Known rows, with every way that one mark hangs from another
z567[z481 z995[z72[z814]]]: 15 -5 6 56 -33 -14 -38 36 27 -15 4 -23 27 -1 25 5 -11 18 8 33 -9 22 -27 10 -13 11 -9 1 -16 -5 -19 8 -4 -11
z668[z453[z33 z814[z72[z207] z773]]]: 20 23 -24 19 -24 -2 -47 20 35 -23 2 -13 -19 -13 17 5 -9 25 -20 11 -7 0 -19 -16 -11 -15 13 17 -15 -27 -39 -9 -20 -28
z492[z995]: 18 2 10 13 5 3 -26 32 18 2 1 -15 2 8 7 8 2 12 13 6 -10 18 0 -7 6 -7 10 9 7 -5 -14 2 -8 6
z814[z72[z207[z567]] z453[z33 z668] z773]: 32 28 -32 13 -37 11 -16 29 36 -7 3 6 -24 -8 31 5 4 17 -20 -12 -24 -17 -27 -15 -12 -35 -11 6 6 -23 -17 -12 -12 -31
z502[z408 z481]: 11 -19 18 21 0 -3 -9 18 -16 -3 6 -5 -12 -15 12 0 5 0 20 23 -37 11 9 -1 8 -4 -22 22 -13 -9 2 -1 -12 -1
z814[z72[z207] z453]: 16 1 -17 24 -33 1 -14 38 17 1 -5 -15 -25 -21 21 6 2 7 -6 -1 -24 -1 -9 -16 -6 -13 9 11 -3 -5 -13 -9 -14 -19
z995[z189[z668[z453]]]: 11 5 0 21 11 9 -15 31 -6 4 13 -16 -21 -8 5 -12 -5 19 -9 7 2 -22 3 -21 14 14 8 14 -18 -11 -21 20 0 7
z453[z33 z668 z814[z773]]: 33 31 -5 13 3 10 -36 7 30 -21 -2 1 -12 14 10 -1 -22 34 -11 11 -5 14 -13 0 0 -19 -3 8 -3 -19 -19 -3 -13 -10
z995[z72[z207[z567] z814]]: 20 6 4 34 -21 -4 -8 48 31 -21 -15 7 17 -1 32 17 1 10 -17 8 -11 -18 -19 -15 -38 5 -17 -2 -8 -4 -9 -1 -11 -17
z72[z207[z189[z995] z567] z814]: 31 15 -26 20 7 8 -3 49 4 -17 -16 -1 15 -15 39 26 -5 -9 -8 6 -11 -15 -19 -29 -17 6 -7 -7 -9 -7 -16 -19 -17 -12
z995[z189]: 16 10 3 19 19 14 -12 19 -5 -14 4 -11 -13 2 12 -1 1 -1 5 6 4 7 -1 -4 0 6 -6 7 -13 7 -10 8 -4 2
z567[z481]: 17 -2 3 18 4 -1 -20 25 -5 -6 5 -13 4 -6 7 0 -3 6 22 26 -13 15 -17 6 12 3 -2 8 -28 -5 -2 9 4 0
z408[z502[z481]]: 1 -8 18 29 -5 -10 -12 25 -13 -7 0 9 -13 -12 7 1 17 5 25 18 -21 -5 -1 -7 4 0 -2 19 -20 -9 1 11 -3 -1
z668[z453[z33 z814[z72]]]: 10 10 -5 17 -12 2 -51 27 28 -4 2 -21 -16 0 10 -9 -12 44 -15 9 -6 8 -23 3 -3 -6 19 17 -23 -33 -28 0 -10 -6
z492[z995[z72 z567]]: 21 17 22 24 -14 2 -17 46 55 0 -4 -4 10 25 17 1 15 22 -2 -4 -3 -4 2 -2 -22 -6 -3 10 13 -7 -7 20 -3 1
z481[z502]: 11 5 5 20 -5 4 -4 26 -4 -6 -4 -4 1 5 0 15 4 -8 12 18 -18 -14 -1 -5 -2 8 6 15 -18 1 -5 0 -8 6
z492[z995[z189 z567]]: 25 25 12 23 19 18 -15 32 29 -7 4 -4 1 20 22 4 13 11 7 0 7 3 12 4 -15 -2 -6 11 14 3 -17 13 1 5
z492[z995[z72[z207[z189]] z567]]: 36 30 4 22 0 7 -13 47 51 -26 -16 0 14 18 37 7 17 3 -19 -2 -1 -18 2 -6 -29 -5 -2 4 2 -4 -10 5 -4 -11
z567[z207[z72] z481[z502] z995[z189]]: 25 7 -20 41 -29 -11 -28 35 -3 -11 8 -15 33 -6 21 -2 -1 -5 3 46 -16 9 -33 4 -26 15 3 8 -37 14 -10 1 -3 -3
z502[z408]: 13 -11 11 6 1 11 -11 16 -13 -1 3 -11 -6 -12 15 6 -1 4 11 19 -14 9 2 -4 -2 -2 -15 17 -6 -4 -3 1 -9 1
z814[z453]: 12 4 -5 8 -13 4 -19 39 -3 3 -1 -18 -20 -9 6 9 1 8 10 -5 -15 10 -3 -14 11 -11 1 11 -4 -6 -3 0 -7 -6
z72[z207[z189 z567] z814[z453[z668] z773]]: 39 27 -39 13 -2 12 -11 45 13 -30 -13 11 -4 -9 41 30 -3 -7 -20 -13 -20 -32 -11 -29 -16 -15 -25 -3 4 -14 -19 -24 -23 -36
z72[z207[z189] z814[z453[z33 z668] z773]]: 42 29 -30 18 -2 14 -27 28 16 -42 -11 5 -17 -11 41 25 -15 6 -25 0 -12 -13 -13 -15 -1 -21 -8 3 -5 -13 -31 -30 -21 -35
z33[z453[z668]]: 24 11 3 -13 -15 3 -13 38 8 13 -16 -10 -20 9 10 -8 -13 14 4 -4 -7 -6 -11 -7 1 -16 7 5 -2 -15 -8 -2 -9 8
z33[z453[z668 z814[z72[z207] z773]]]: 34 23 -22 10 -37 -1 -24 26 45 -4 -20 -3 -28 -1 20 1 -18 17 -17 -5 -12 -13 -16 -18 -23 -25 7 6 11 -16 -29 -15 -29 -21
z33[z453[z668 z814[z72[z207[z189]] z773]]]: 41 29 -33 7 -15 6 -23 28 37 -20 -25 -5 -26 0 27 3 -15 3 -27 -12 -10 -26 -17 -17 -19 -22 2 1 -1 -17 -28 -22 -33 -24
z773[z814[z72[z207[z567]]]]: 13 14 -8 26 -26 -10 -6 32 29 -8 -13 -5 -2 -3 25 4 6 10 -6 1 -8 -15 -27 -10 -28 -4 -9 15 -5 0 -10 6 -18 -13
z207[z72 z189]: 24 6 -16 3 19 6 -19 49 11 -16 -6 -5 4 1 10 -2 5 -5 -8 -1 -13 -19 -21 -22 -6 5 -4 1 -29 -3 4 -1 -20 -5
z668[z453[z814]]: 10 8 0 4 -1 -1 -42 35 5 -2 -3 -18 -6 1 3 0 -13 27 -2 11 -3 8 -5 -12 0 4 14 15 -19 -23 -18 4 -9 -2
z33[z453[z668 z814[z72[z207[z567]] z773]]]: 35 28 -28 1 -36 1 -17 37 45 -2 -19 3 -18 3 24 4 -8 14 -18 -14 -16 -25 -23 -21 -33 -26 -9 0 13 -22 -22 -14 -25 -21
z189[z668 z995[z567]]: 27 14 1 23 -12 5 15 40 23 24 1 -5 -5 -3 9 -5 -2 22 7 10 -12 -17 0 -25 6 1 6 8 5 -8 -3 22 -1 13
z668[z453[z33 z814[z773]]]: 16 24 -12 1 -3 2 -53 21 14 -21 5 -17 -14 -1 3 7 -10 26 -4 7 1 11 -13 -14 5 -12 5 18 -17 -29 -31 -1 -15 -15
z189[z668[z453[z33 z814]] z995[z567]]: 26 29 -2 15 -14 4 -26 42 33 16 1 -11 -9 0 10 -11 -17 58 -13 12 -2 -7 -9 -15 5 -2 22 15 -7 -37 -20 16 2 8
z189[z668[z453] z995]: 12 -1 -8 14 -15 -2 -13 45 0 32 9 -23 -15 -17 -2 -10 -12 25 0 10 -10 -13 -5 -41 25 8 25 11 -10 -23 -17 16 -5 10
z567[z207[z72[z814] z189] z481[z502] z995]: 30 0 -28 43 -24 -17 -32 50 2 -25 -7 -11 52 -12 32 18 -9 -9 -3 46 -26 -6 -43 1 -27 18 0 3 -42 4 -16 -17 -18 -12

Rows
24 21 -22 5 4 7 -14 42 1 -13 -3 -22 22 3 23 9 8 -11 10 3 -11 5 -20 -5 -5 -3 -16 -8 -10 -13 -3 0 -6 -1
z207[z189 z567[z995]]
9 9 -20 19 -17 -4 -42 24 26 -4 6 -19 -19 -6 1 3 -4 18 -5 -1 -11 -8 -12 -25 -6 -3 5 21 -8 -24 -34 4 -26 -19
z668[z453[z814[z72 z773]]]
29 4 -18 28 2 5 -24 58 24 -19 -2 -3 -12 -12 20 5 -9 28 -30 -6 -20 -31 -25 -23 5 -3 -1 2 -21 -15 -12 -13 -22 -12
z207[z72[z814[z453[z33]]] z189[z668]]
21 21 -10 -7 -16 -4 -28 31 14 -10 -14 -17 -21 0 -1 15 -8 3 10 -10 -2 3 -9 -22 -5 -18 -3 10 2 -13 -21 -8 -27 -10
z33[z453[z814[z773]]]
38 28 -16 30 -19 7 -31 5 51 -23 -6 7 -18 3 25 -3 -20 32 -26 14 -13 3 -19 -3 -17 -22 5 8 0 -16 -27 -10 -19 -24
z453[z33 z668 z814[z72[z207] z773]]
31 31 -45 11 -15 14 -15 36 20 -30 0 -5 -20 -18 32 20 19 -10 -20 -20 -20 -21 -26 -21 -7 -29 -19 2 -9 -19 -17 -20 -20 -35
z814[z72[z207[z189 z567]] z453[z33] z773]
16 1 -24 23 -23 -7 -31 54 22 -11 3 -3 -9 -13 8 23 2 4 -1 -11 -20 -15 -16 -43 -11 -7 -13 12 0 -2 -18 -11 -36 -31
z207[z72[z814[z453 z773]]]
9 20 3 14 -20 -6 -32 29 8 -13 -5 -22 -25 0 12 4 -5 28 0 -8 3 18 -20 1 8 -17 2 23 -9 -6 -12 3 -11 -9
z773[z814[z453[z33]]]
32 15 -24 53 -23 -10 -33 32 27 -50 -3 -16 28 -14 40 22 -5 -15 -6 27 -8 2 -25 -10 -18 5 -18 -4 -18 -1 -29 -8 -17 -36
z567[z481 z995[z72[z207[z189] z814[z773]]]]
22 1 -26 24 -15 -10 -10 41 -25 13 1 -18 12 -26 10 3 -9 3 -8 36 -23 -28 -21 -23 20 18 25 13 -48 -17 -20 4 -1 8
z567[z207[z189[z668[z453] z995]] z481[z502]]
15 5 -5 35 -24 -6 -22 28 -3 -6 5 -22 25 -1 7 10 -2 -6 29 41 -23 12 -17 14 4 10 6 10 -24 -4 -7 3 4 2
z567[z481[z502] z995]
15 4 -16 25 -17 0 -21 35 6 -13 1 -12 -16 -16 11 31 -1 -1 10 -6 -14 -1 -3 -28 3 -11 -13 14 8 -5 -26 -11 -27 -25
z72[z814[z453 z773]]
22 10 -9 21 -25 11 -26 27 28 10 3 -10 -32 1 19 -14 -9 38 -16 -4 -21 2 -21 6 5 -24 8 10 -3 -21 -13 -4 -7 -8
z814[z72 z453[z33 z668]]
23 12 -37 19 -17 0 -35 77 19 -12 -3 -17 22 -6 31 17 5 3 -8 -13 -20 -14 -31 -23 -22 -2 -19 -7 -6 -14 -6 -16 -22 -20
z207[z72[z814[z453]] z189 z567[z995]]
25 -4 -16 28 -41 -22 -31 49 19 -1 -6 -17 34 -12 29 10 -15 16 -1 32 -15 24 -36 -19 -31 1 3 6 -11 4 -19 -7 -25 -8
z567[z207[z72[z814]] z995]
22 29 -28 11 -25 1 -40 32 36 -19 2 -6 -8 -8 22 9 1 23 -20 2 -11 -12 -29 -18 -21 -16 -1 11 -13 -33 -32 -8 -17 -29
z668[z453[z33 z814[z72[z207[z567]] z773]]]
20 28 14 29 -7 11 -14 38 36 -8 10 -5 -15 12 20 -22 7 41 -30 3 13 -33 -6 -3 -11 7 -2 15 -18 -21 -18 33 11 3
z995[z72 z189[z668[z453[z33]]] z567]
23 12 -18 40 -5 2 -16 36 24 -22 -4 -13 -2 -5 18 20 -2 -8 -12 -6 -1 -16 -14 -38 -7 6 -15 3 -5 -2 -26 -3 -33 -20
z207[z189[z995[z72[z814[z773]]]]]
26 -1 -28 45 -38 -15 -47 51 4 -10 8 -25 21 -22 37 6 -12 16 -3 27 -12 29 -36 -5 -22 4 -7 4 -19 8 -22 -8 -11 -21
z567[z207[z72[z814[z453]]] z481 z995[z189]]
27 5 6 27 -7 12 2 11 -21 -16 4 3 20 -11 36 12 9 -6 10 47 -14 -9 -3 24 -32 13 -25 27 -26 12 -7 6 8 1
z995[z189 z567[z207 z481[z502[z408]]]]
19 23 -38 25 -28 -1 -11 51 18 -2 -14 -20 -18 -16 33 8 7 1 -17 -25 -9 -18 -27 -30 -13 -11 -4 10 -1 -7 -11 -7 -24 -22
z773[z814[z72[z207[z189[z995] z567]] z453]]
17 10 -14 31 -11 0 -26 15 35 -11 1 -11 -16 -2 3 8 -4 12 0 1 -13 2 -11 -16 -9 -9 -6 12 1 -8 -22 2 -28 -17
z453[z814[z72 z773]]
28 8 -8 36 -20 -5 -7 18 -3 4 4 -27 6 -15 23 -6 -13 15 -4 31 -3 23 -11 -8 -3 1 4 4 -3 8 -20 14 0 10
z567[z207 z995[z189[z668]]]
27 20 8 29 15 16 13 28 18 -3 4 2 -10 5 16 -7 5 16 -1 7 1 -24 9 -6 -5 8 -11 9 -1 2 -7 26 4 8
z995[z189[z668] z567]
26 -1 -24 -2 -6 -11 -20 57 -1 6 -3 -11 7 -19 12 -11 -4 15 -29 13 -16 -32 -27 -39 0 8 15 9 -39 -15 -10 7 -16 0
z567[z207[z72 z189[z668[z453]]]]
32 19 -11 51 -36 -7 -9 41 46 -19 -3 5 16 -11 35 18 0 4 2 22 -7 -13 -17 -23 -28 4 -15 10 -4 -1 -22 5 -13 -30
z189[z995[z72[z207 z814[z773]] z567[z481]]]
25 18 -22 11 -37 -8 -25 29 35 -12 -19 -13 -27 -11 14 13 -7 2 -7 -6 -10 -8 -15 -24 -20 -22 5 10 5 -9 -29 -17 -33 -22
z33[z453[z814[z72[z207] z773]]]
23 6 -6 32 -14 -3 -22 22 33 -12 -13 -6 -9 -7 19 3 -13 20 -13 17 -15 6 -11 -5 -20 -4 11 7 -7 -5 -16 -6 -17 -13
z453[z814[z72[z207]]]
26 3 -3 49 -32 -7 7 54 36 6 -9 3 9 -12 28 8 -10 26 -25 10 -16 -29 -16 -39 -20 9 -3 -6 4 -7 -12 6 -11 -6
z189[z668 z995[z72[z207[z567] z814]]]
25 11 -3 9 -24 1 -28 33 35 15 -19 -12 -25 11 12 -14 -21 36 -12 -6 -11 -7 -19 2 -16 -16 12 6 3 -21 -17 -5 -19 1
z33[z453[z668 z814[z72]]]
19 24 4 13 -20 0 -33 24 18 -6 -6 -14 -27 11 17 -9 -15 42 -11 -5 0 12 -20 7 6 -21 5 21 -4 -11 -11 3 -7 -8
z773[z814[z453[z33 z668]]]
25 26 -5 12 2 4 -35 10 21 -28 1 -9 -11 3 4 11 -10 20 2 9 -3 21 -14 -5 2 -16 -6 10 -8 -13 -20 -4 -16 -13
z453[z33 z814[z773]]
38 29 -39 18 -15 16 -23 22 28 -25 -4 -4 -32 -10 34 4 -2 4 -30 -11 -19 -16 -20 -14 1 -31 -2 6 -6 -17 -24 -20 -19 -33
z814[z72[z207[z189]] z453[z33 z668] z773]
27 9 9 43 -25 -2 4 44 38 18 6 -5 6 -2 12 -17 0 31 0 18 -12 -19 -14 -12 1 9 -2 6 -11 -10 2 35 8 5
z189[z668 z995[z72 z567[z481]]]
32 23 15 45 -3 6 -22 36 47 -25 2 1 13 14 38 -2 13 13 -8 16 4 -2 -2 12 -30 4 -9 6 -4 5 -14 17 12 -12
z492[z995[z72[z207] z189 z567[z481]]]
36 24 -18 23 -24 6 -27 26 24 -26 -5 6 -18 -11 34 21 -18 20 -16 7 -15 0 -12 -16 -5 -25 -3 9 6 -12 -31 -24 -18 -32
z72[z207 z814[z453[z33 z668] z773]]
21 11 -15 22 -32 4 -22 31 22 -9 -3 -15 -28 -18 26 5 0 19 -13 2 -20 8 -20 -4 -1 -22 12 11 -9 -11 -16 -13 -9 -18
z814[z72[z207] z453[z33]]
27 18 -16 9 -29 1 -28 26 40 6 -14 -10 -30 8 7 -4 -14 22 -9 -14 -10 -12 -17 -14 -13 -23 2 10 10 -20 -27 -7 -29 -12
z33[z453[z668 z814[z72 z773]]]
19 11 1 28 -6 4 -35 16 34 -11 -3 -13 -13 4 12 -5 -13 38 -11 11 -10 17 -23 12 -7 -10 7 9 -13 -16 -17 -1 -12 -3
z453[z33 z814[z72]]
24 28 -15 22 -40 0 -22 33 40 -4 -10 -3 -21 3 38 -7 -5 39 -27 -10 -12 -11 -35 3 -20 -27 -2 14 1 -16 -12 -3 -10 -21
z773[z814[z72[z207[z567]] z453[z33 z668]]]
32 23 -33 7 -15 1 -23 32 29 -28 -23 -15 -25 -11 21 16 -4 -12 -15 -15 -7 -19 -16 -24 -17 -19 0 5 -5 -11 -29 -22 -36 -25
z33[z453[z814[z72[z207[z189]] z773]]]
27 14 -27 47 -14 0 -15 49 35 -13 15 -3 17 -5 20 9 1 7 -9 2 -9 -27 -23 -38 -22 9 -30 -5 8 1 -23 7 -25 -15
z207[z72[z814[z773]] z567[z995[z189[z668]]]]
29 15 -13 21 -33 10 -23 27 32 -1 -4 -4 -30 -7 32 -8 -11 32 -24 4 -22 0 -19 1 -4 -26 14 8 -3 -18 -15 -12 -5 -17
z814[z72[z207] z453[z33 z668]]
27 20 24 47 2 11 -5 37 56 0 5 -1 -4 23 18 -12 12 30 -19 -4 4 -22 12 -6 -17 4 -7 7 17 1 -14 31 4 8
z492[z995[z72 z189[z668] z567]]
